Each row was made from one walk, in order. Every step used is in the known rows, and no mark comes twice. Write each row's walk.
Known rows
u p g n: -0.99, -0.37, -2.19, -5.02, -1.06, -0.50, -1.92, +0.95, -0.19, -4.39, -0.38, -0.62, -2.07, -0.62, +0.10, -4.93, -1.37, -1.02, +0.48, +1.91
u p v n g: +0.49, +1.38, -1.37, -2.00, +0.74, +1.08, +4.07, +2.83, -0.77, -1.55, -0.23, +1.17, -0.87, +1.44, +1.57, +1.05, -1.42, -2.05, +2.45, -1.48
g t n v p u: -2.38, +2.52, +1.13, -2.17, +1.73, +1.35, -0.61, +4.11, -1.49, +1.97, +0.32, +0.54, +4.69, +1.85, -2.13, -2.40, +2.01, +1.86, +0.29, +1.33
u p g t n v: -2.61, +3.12, +1.01, -3.22, -0.38, +0.47, -2.57, +4.28, -0.42, -1.23, -1.04, -0.16, +1.14, +0.54, -1.27, -2.49, +2.32, -0.92, -0.38, -0.81
g t n u: -0.26, -0.43, -0.77, -0.33, +0.11, -1.91, -2.57, +2.22, -1.64, -0.56, +0.43, +1.42, +0.40, -2.17, -0.09, -0.24, +2.68, +0.45, -0.40, +0.91
n g t u p v: -0.47, +0.27, -0.43, -0.12, -1.03, -0.58, +0.99, -0.56, +0.71, +0.92, -0.53, -1.43, -1.43, -0.90, -0.10, +2.60, -0.97, -1.47, -1.03, -3.07
p g n v t: +0.12, +0.74, -1.06, -2.63, -0.72, +1.00, -2.39, -0.72, -1.41, -3.12, +1.45, -1.55, +1.14, +1.20, +0.29, -5.91, -0.79, -2.23, -1.47, +0.03
p v: +0.78, -0.19, -0.88, -1.81, -1.70, -1.27, +1.10, +0.75, -2.51, -0.18, +1.16, +0.63, -0.46, -1.55, +0.59, -1.62, -2.33, -0.94, +1.26, +1.50
g t n: -1.04, +0.39, -0.63, -1.19, -0.15, -0.93, -3.16, +2.10, -3.38, -1.78, +0.39, +0.95, -0.06, -2.69, -0.08, -0.26, +1.98, -1.15, -0.66, +0.01
u p g t: -1.53, +0.88, +0.24, -2.92, -2.07, -0.84, -2.99, +1.57, -0.05, -1.25, -0.29, -0.70, -0.41, -1.59, -0.42, -2.05, -0.63, -2.26, -0.58, -1.16
n g t u p: -0.10, -1.17, -1.72, -0.66, +0.01, -1.29, -1.75, -1.82, +0.52, +0.05, -1.35, -1.49, -1.05, -1.78, -0.41, +1.37, +0.09, -1.58, -2.47, -4.40
t u p: +2.10, -2.53, -1.95, -1.82, -0.32, -2.20, -1.29, -1.67, +1.01, +0.13, -0.63, -1.26, -2.05, -1.99, +0.56, -1.60, +0.28, +2.27, +0.65, -0.74
n v p g t u: -1.47, +0.57, +2.42, -1.54, -0.66, +0.01, -2.99, -0.44, +1.33, +3.02, -0.63, -2.02, +2.94, +0.35, -1.25, -2.78, -0.85, -1.41, -2.56, -0.50
n v t: +2.73, +0.12, -1.95, -0.73, -0.10, -0.30, -1.46, -0.91, -1.65, +0.43, +1.64, -0.44, +2.22, -0.06, +0.75, -3.89, +0.40, -0.63, -0.89, -1.86
v p g t n u: -2.70, +0.44, +1.80, -1.91, -0.55, -2.01, -3.40, +3.55, +0.73, +0.16, +0.23, +0.57, +2.45, +0.01, -1.04, -2.59, +2.06, -1.26, -0.74, +1.60
u p v n g t: -0.83, +2.32, -0.51, -0.48, +0.61, +2.14, +3.12, +3.35, -1.10, -0.62, +0.30, +1.08, -0.45, +0.79, +1.49, +3.56, -0.64, -2.81, +0.97, -2.16
u p v: +0.90, +0.47, -1.45, -2.77, -1.45, -0.86, +1.89, +1.93, -0.30, -0.26, +0.36, +0.98, -1.58, -0.91, +0.59, -1.28, -0.85, +0.56, +2.16, +1.31
p v t n: +0.45, +0.56, +0.19, -0.52, -1.01, -0.98, +0.06, +1.52, -2.60, -2.04, +2.82, +0.04, +0.13, -0.37, +0.91, -1.44, +1.34, -0.50, +1.59, +0.16
t n: +0.16, -0.73, -1.60, -2.67, +0.16, -2.03, -2.46, +1.80, -3.24, -2.63, +0.19, +0.78, -0.39, -2.33, +0.18, -2.69, +1.32, +0.03, +0.75, +0.67
u p v n: +1.48, +0.95, -0.35, -1.81, +0.18, +1.10, +3.61, +3.41, -0.31, -0.69, +0.74, +1.47, -1.52, +0.45, +2.65, +0.51, -0.82, +0.66, +3.82, +1.55
v p g t: -2.27, +0.72, +1.13, -2.90, -1.76, -0.82, -3.60, +0.99, -0.52, +0.45, -0.01, -0.66, +2.25, -0.96, -0.70, -2.70, -1.33, -3.49, -1.73, +0.21
v n u p g: +0.94, -0.26, +0.04, -2.16, +0.19, -0.70, +0.40, +2.85, +2.21, -1.18, -0.09, +0.57, -0.16, +1.01, +1.69, -2.51, -0.32, +0.16, +3.00, +0.47

Which walk is each row?
-2.22, +1.88, +1.21, -4.28, +0.13, -0.65, -2.62, +3.61, -0.53, -0.21, -0.65, +0.05, +3.28, +1.72, -1.49, -5.84, +1.10, -1.27, -0.23, +1.35  t n v p g
-0.21, +0.44, -1.45, -0.07, +1.13, +1.25, -0.33, +1.06, -3.11, -1.22, -0.17, +0.85, +0.70, -0.66, +1.39, +1.80, -1.12, -4.10, -1.11, -3.27  v n g t
-0.25, +0.09, -1.25, -1.19, +0.45, -1.80, -1.78, +3.43, +0.70, -0.60, -0.28, +1.57, -0.52, -1.53, -0.14, +0.04, +4.10, +2.07, +0.34, +0.46  g t n u p
+0.54, +0.92, -0.61, -3.58, +0.69, +0.46, +0.80, +1.98, -0.61, +2.77, +0.14, +0.42, +4.25, +1.97, -1.40, -5.03, -0.98, +1.96, +1.14, +1.54  n v p u
-0.15, -1.74, -1.48, +0.29, -0.41, -1.35, -2.71, -2.74, -1.85, +0.25, -0.83, -1.59, -0.22, -2.17, -0.33, +1.06, -1.06, -3.03, -3.21, -4.05  n g t u
+1.84, -0.37, -2.64, -0.74, -0.43, -0.39, +2.48, +0.64, +1.78, -1.46, +2.14, +0.46, -1.67, +0.35, +1.42, -1.64, +1.12, +2.06, +1.42, +2.41  g n u p v t
-0.45, -2.04, -1.29, -3.64, -0.95, -0.77, -2.19, -1.62, +1.30, -3.23, -0.87, -2.34, -3.30, -0.78, +0.05, -3.77, -1.20, +0.54, +0.15, +1.38  t u p g n
+1.17, -0.61, -1.51, -1.11, -0.21, -1.64, -2.79, +0.52, -3.00, -2.72, +1.85, -0.17, +0.63, -1.11, +0.43, -2.66, +2.37, -0.32, +0.16, -1.39  v t n
-2.85, +1.68, +0.50, -3.22, -1.23, -0.68, -3.73, +3.54, -0.58, -3.06, -0.63, -0.44, -0.64, -1.11, -0.78, -1.39, +1.92, -1.43, +0.20, -0.76  u p g t n
+0.39, -1.36, -0.36, +1.33, +1.34, +0.73, -0.80, -1.42, -1.63, -0.24, -0.46, -1.09, -0.19, -0.56, +1.52, +2.86, -1.14, -2.74, -1.38, -3.76  v n g t u
+1.55, -1.86, -4.29, -2.94, +0.62, -1.56, -0.16, +0.84, +1.13, -1.97, +0.03, +1.25, -1.98, -0.94, +1.00, -3.12, +0.91, +2.47, +0.78, +2.91  g n u p
-0.26, -0.21, -0.89, -4.22, -1.84, -1.82, -2.32, +1.10, +0.19, -2.09, -0.60, -0.56, -0.73, -0.90, -0.29, -4.31, -1.43, -1.42, +0.97, -0.41  u p g
+2.65, -1.21, -2.65, -1.14, +1.06, +1.03, -0.86, -2.23, +1.38, -0.68, +0.41, -2.24, -1.10, +0.65, +1.21, -2.80, +2.07, +2.66, -1.00, -0.58  g n v t u p
+1.55, -0.04, +0.53, -1.06, -0.99, -0.63, -2.09, -1.65, +2.57, +0.34, +0.26, -3.29, +0.79, +1.36, +0.08, -4.10, +0.52, +0.28, -0.60, -3.17  n v t u p g
+0.44, -0.50, -0.81, +0.23, +1.66, +0.88, +0.17, -0.04, +0.40, -0.35, -1.08, -0.98, -1.04, +0.02, +1.61, +3.26, +0.33, -1.19, -0.71, -4.29  v n g t u p
-0.01, -0.18, +0.41, +0.01, -1.60, -0.50, +0.82, -0.41, +0.57, +1.74, +0.39, -0.87, -2.38, -1.68, +0.67, +2.20, -0.27, +1.28, +0.13, +0.07  g t u p v
-1.07, -1.20, +1.39, -0.50, -2.10, -1.46, -3.98, -2.09, -0.77, -0.21, -0.05, -2.41, -0.61, -2.31, -0.13, -1.33, -2.07, -2.34, -1.79, -1.22  p g t u
-0.25, +1.61, -1.68, -1.41, -0.49, -0.96, +1.12, +2.23, -0.70, -2.83, +1.01, -0.28, -0.05, +0.97, -0.20, -0.57, +2.02, -1.77, +1.14, -3.03  u p v t n g
-0.79, -0.28, -2.67, -0.99, -0.66, -0.78, -2.38, -0.51, -3.10, -1.13, -0.31, +0.24, +0.94, -2.27, -0.39, +0.04, -1.15, -4.45, -2.80, -3.45  n g t
-0.85, +1.65, -0.07, +0.45, +0.16, +1.73, +2.34, +1.91, -3.03, -0.74, +0.94, +1.10, +0.33, +0.27, +1.78, +3.11, -2.07, -4.48, +0.19, -1.75  p v n g t
+0.31, +0.51, -0.94, -1.91, -0.01, -2.17, +1.98, +4.32, +1.02, -0.74, +0.48, +1.89, -1.08, -0.12, +0.20, -1.22, +2.10, +2.57, +3.21, +2.67  t n u p v
+3.14, -3.03, -1.03, +0.67, -0.76, -2.15, -2.38, -4.03, -0.79, -0.15, +1.61, -2.38, -0.29, -1.82, +1.33, -2.16, -0.07, +0.46, -1.00, -2.38  v t u
-1.72, -0.55, -0.89, -4.76, -0.73, -0.40, -2.52, +0.62, -0.61, -2.68, -0.15, -0.47, +0.59, -0.26, -0.21, -5.58, -1.91, -2.23, -0.69, +3.30  v p g n
+0.93, -0.44, -2.84, -2.25, -0.35, -0.62, +2.78, +1.79, +1.41, -1.39, +0.80, +1.68, -2.49, -0.06, +0.93, -1.86, -0.14, +2.29, +1.82, +4.33  g n u p v
+0.35, -0.81, -0.83, -3.27, +0.03, -1.14, -0.18, +1.07, -0.93, +1.14, +0.64, +0.23, +2.77, +0.24, -1.07, -4.00, -1.39, +1.38, +1.69, +1.65  v p u
+1.33, -0.50, -2.31, -1.41, +1.35, +0.17, +0.53, +0.49, -2.75, -2.02, -0.44, +0.70, +0.44, +0.14, +1.34, -0.62, -1.92, -3.23, +0.39, -2.58  v n g
+0.92, +0.26, -1.34, -3.22, +0.55, -0.49, -0.94, +1.11, -0.41, +2.55, -0.41, +0.89, +3.23, -0.05, -0.39, -4.59, -0.06, +0.05, -0.70, +0.99  n v p
+0.31, +0.54, -1.25, -2.42, +1.07, -0.73, -1.59, +2.39, -2.88, -0.93, -0.29, +1.01, +1.08, -0.39, -0.40, -3.62, +1.56, +0.49, +0.39, +0.29  t n v
+0.11, +1.12, -1.91, -3.54, -0.54, +1.13, -1.85, +0.56, +0.43, -2.94, +0.81, -1.73, +0.19, +1.81, +0.19, -5.55, +0.31, -0.80, -0.58, -0.21  u p g n v t
+0.50, +0.26, +1.77, +0.75, +0.37, +1.75, +2.77, +1.12, +0.92, +1.16, +0.74, -0.09, -2.49, -0.30, +2.48, +3.78, -0.03, +1.42, +2.07, +0.35  g t u p v n
-1.11, +1.42, -0.06, -0.59, -0.28, -1.41, +1.12, +4.28, +0.55, +0.22, +0.83, +2.00, -0.84, -0.84, +0.30, +1.46, +3.15, +1.85, +1.62, +2.09  g t n u p v
-1.06, -1.44, -1.22, -3.62, -0.60, -1.52, -1.88, +0.78, +1.34, -1.38, +0.29, +0.04, +0.89, +0.42, -0.36, -5.68, -1.09, -0.62, -0.30, +4.25  v p g n u
+2.61, -1.83, -2.22, -0.05, +0.86, +0.68, -1.40, -3.58, -0.72, -0.41, +1.26, -2.18, -0.22, +0.18, +0.94, -3.42, +0.43, +1.20, -1.69, -0.21  g n v t u
+0.55, -0.91, -0.40, -1.18, -0.59, +0.44, -2.42, -3.12, -0.21, -1.78, +1.08, -3.47, +0.15, +1.09, +0.49, -4.85, -0.84, -0.87, -1.74, -0.44  p g n v t u
+1.49, -2.24, -3.68, -1.87, +0.36, -1.59, -1.12, -0.41, -0.95, -1.75, +0.64, +1.24, -1.20, -1.70, +0.94, -3.38, -0.33, +1.12, -0.04, +3.37  g n u
+1.13, -0.26, -0.19, -0.43, +1.06, +0.73, +3.72, +0.41, +0.85, -0.33, -0.40, -0.82, -1.89, +1.36, +2.07, +2.06, -1.40, -0.27, +2.11, -1.87  t u p v n g
-0.82, -0.07, -0.55, -3.57, -0.74, -3.00, -1.94, +3.54, +1.67, -2.60, -0.47, +0.13, -0.39, -0.02, -0.64, -4.12, +2.06, +0.75, +1.92, +0.81  t n u p g
-2.09, +0.38, +0.90, -1.10, -1.12, -2.19, -3.75, +2.65, -0.79, -1.58, +0.38, +0.15, +0.70, -1.01, -0.58, -2.04, +1.23, -1.41, -0.36, +0.60  p g t n u
+2.58, -1.48, -3.05, -2.19, +0.06, -2.85, -0.54, +1.20, +1.50, +0.20, -0.19, +1.16, -0.58, -1.20, +0.50, -2.83, +0.84, +2.10, +1.21, +0.62  n u p
-1.99, +1.93, +1.69, -2.90, -0.74, +0.29, -2.75, +1.88, -0.22, +2.09, -0.41, -0.36, +3.99, +0.58, -1.13, -3.65, -0.74, -2.83, -2.54, +0.34  n v p g t
+2.36, -1.54, +0.26, +1.37, -1.70, -1.53, +0.52, -3.12, -0.83, +0.48, +2.14, -2.10, -0.79, -0.90, +1.30, -0.85, -1.22, -0.01, +0.30, -0.87  p v t u
+0.61, -1.64, -1.02, -0.68, -0.34, -1.09, -2.01, -1.32, +0.64, +1.07, -0.31, -1.17, -1.78, -2.64, +0.53, +0.64, +1.02, +1.37, -1.06, -1.16  g t u p
